What can hang from each mark
N: L
F: E
J: M
H: F G J
M: F G J
G: E L
E: F G J

Each row was made from one small tree. Brackets hold a mark, then the marks that hang from it, in alphabetical order. Every link used is in the known rows. Write each row's tree.
Known rows
(J M): [  6  21   1   3   4  -9   5   4  -1   0  13  14  -8 -12 -18   3 -14   6
  -4  10   4 -14  -1  22]
(G E): [-13  -4  -1   9  12 -13  -7  10   3 -11  -3  -7  13  -6 -17   8 -12  -8
 -15   5  14   9  -6  19]
(E G (J M)): [  7  22  13   9 -18 -18   4   5 -23  -5   8  11  -8  -1 -23  -5  -2  23
  11  12   7  -7 -12  14]
(M (F (E G))): [ -7  12   4  34  -1  -7  10  11  -3  -9  20  12  15  20   5   0  -5  13
   3  16  23   9 -13  21]
(E F G J): [  0  14  19  23 -29 -24  -2   4 -34 -24  -6   4  19  16  -9  -3   2  32
   9   6   1   7 -12  -2]
(M F G J): [-20  37   8  50  11  -5  11  31 -19  -8  24   3   4   6   0  -3  -8   4
  12  12   8 -21  -1  29]
(G E L): [-12  -5  -9  10  23 -14  -8   9   5  -2  -8 -14  10  -5  -9  18 -10 -16
  -8  16  15  13 -20  19]
(F (E (G L) (J M))): [ 16  15   6  15  -9 -16   4  -9 -16  -3   8  11  -7   6 -18  -3  -1  14
  18  36  22  15 -26  14]
(H (J (M F))): [ -5  38   1  26   8   2   8   3 -16 -17  11  32  -6   6 -13   1 -10  -1
   5  15   8 -26   4  22]
(E F (G L) J): [  2  11  10  24 -18 -26  -2   3 -32 -15 -12  -3  16  18  -3   6   4  24
  15  17   2  12 -25  -1]
(F (E (J (M (G L))))): [ 13  25   4  26  -8 -10   1  -7 -13 -13  11   5 -15 -10 -27  -2 -13   6
  20  39  25   8 -14  22]
(F (E (J (M G)))): [ 13  28  12  24 -20  -8   3  -8 -15 -22  18  13 -13 -12 -33 -11 -15  14
  14  28  24   4   1  20]
(H (F E) (J M)): [ -3  25  -7  11 -12   4   5 -20 -17 -29   2  28  10   0 -21 -11 -17  -9
  -7  29  14 -23  -1   1]
(F E): [ -1   1   2  13   2  -9   4  -5   7 -12  11   9  11   3  -8   2 -13   0
 -10  14  18  11  -2  10]
(E F): [ -1  13   7  18  -7 -16   0   4 -13 -18  -2   8  18   5  -4   5 -10  15
  -5   3  -2   0  -2   6]
(H F (G L) J): [-22  18 -23  24  11   2 -10  17 -18 -17 -14   4  27  -7  12   4 -19 -19
  -5  15  -4 -32 -14 -19]
(N L): [ -8  11  -7  16 -14  -8  -5  -8   2  -4  -5   1  12  -8  -4  -3  -7  -9
  -8   0   0  -5  -3  10]
(J (M (G (E F) L))): [  3  23  -8  21   6 -16  -8   6 -13 -12  -6  -6  -2 -15 -19   4 -14   3
  12  32  18   8 -21  29]
(F (E (J M))): [ 19  22  19  14 -12 -10   1 -15 -14 -21  12  23  -7  -2 -30  -8 -11  12
   5  25  18  12   0  17]
(J (M (G L))): [ -1  25 -14  14   8 -10   5  10   1  10  12  -4 -17 -21 -17   8 -17  -2
  11  25  11 -19 -15  26]
(G (E F (J M))): [ 14  25  23  19 -12 -18 -13  -4 -32 -36 -11  14   4   0 -32  -4  -6  18
   5  18  11  21  -5  22]
(J (M (F E) (G L))): [  6  35  -6  40  11   0   6   9   0  -5  25  12 -13  -5  -9   3 -15   2
  18  41  28   0 -15  40]
(J (M (F (E (G L))))): [  9  25  -5  28  10  -6  10   8  -2   4  21  17  -4  11   0   2  -4   9
  17  37  25   8 -28  32]
(J (M F)): [  6  36   7  25   8  -2   4  14  -5  -6  19  21 -10   0 -10   4 -12  10
   2  12   7 -15   0  37]

Which tree is each row?
[ -7  18  -6  13   7 -10  -4  11  -2  -7   9  -4  -9 -25 -29  -1 -18  -3
   0  19  21  -5  -6  32]	(J (M (G E)))
[  2   0   5  21 -10 -18   3  -3 -12  -8   2  -1  10  15  -8   3   0  10
  12  26  21  21 -27   2]	(F (E (G L) J))
[-13   8  -9  28   5 -18  -9  11 -10 -16 -12 -18  14  -7  -9  10 -12  -2
   5  22  17  14 -21  17]	(M (G (E F) L))
[ -8  19 -18  14  35  -4 -15  11 -10  -8 -10  12   6 -19  -7   2 -15 -20
   5  26  14  -4 -17   5]	(H (G E L) (J M))
[-12   1 -15  20  35 -10 -20  28   3  -3  -7 -10  18 -17   6  10 -16 -14
  -5  12  13  13 -21   8]	(H (G E L))
[ -2  42   1  34   1  -1   6  22  -8  -7  25  11 -15 -10 -14   0 -17  11
  11  16  13 -23   0  40]	(J (M F G))
[  6  29   2  22  -7 -12   0   7 -18  -6   6  -3 -20 -17 -26   4 -12   8
  19  26  11 -12 -13  23]	(E (J (M (G L))))
[-15  13  -4  27  14 -10 -18  10 -25 -36 -19  13  36  -2   2  -5 -13  -4
  -4   7   7   7  -2 -13]	(H (G (E F)) J)
[  1  15  11  42  -5 -11   2   8 -17 -15   9   6  10  26   1   4   2  13
  17  29  24  21 -25  18]	(M (F (E (G L) J)))
[  8  27   4  27   0  -5  11   7  -5  -5  26  24   0  10  -5  -6  -6  18
  10  27  25   3 -14  31]	(J (M (F (E G))))
[-20  35   0  49  22  -6   9  32 -16   0  18  -4   1   7   6   6  -6  -4
  19  23   9 -17 -14  30]	(M F (G L) J)
[ -1  24   9  54  -5  -4  -1  10 -15 -25  12   2   0  10  -9   5 -10   6
  19  32  27  13 -13  26]	(M (F (E J)) (G L))
[ 13  37   8  29 -18 -17  -4   2 -32 -20  -4   4 -10  -8 -22   0  -9  20
  24  29   6  -1 -14  18]	(E F (J (M (G L))))
[  2  17  -1  34  -5  -1 -19  16 -21 -30  -6   4  25  -3   3  -3 -17  -1
   1  27  11   8 -18 -11]	(H (F (E J)) (G L))
[ 20  33  24  19 -21 -16  -5  -4 -33 -29  -2  22   0   2 -24  -5  -6  27
   9  15  -1   4   0  14]	(E F (J M))
[ -4   6   0  24 -23 -11  -2   0 -23 -20  -6  -5  20  15  -7   0  -4   7
   4  30  17   6 -29  -2]	(H (F (E (G L) J)))
[  8  38  16  41  15  -1 -23  31 -26 -29   6  20   2  -9 -12  -6 -13  11
   9  15  16  12  -3  30]	(H (G (E (J (M F)))))
[  7  34  10  31  -3 -11   2  17 -25  -3  11  11 -11  11  -9   6   2  20
  23  25  11  -4 -25  31]	(E (G L) (J (M F)))
[-20  20  -6  29  17 -14  10  20 -11   7  11 -12   1  -4  -2   4  -9  -8
  13  22   6 -17 -16  16]	(M (G L) J)
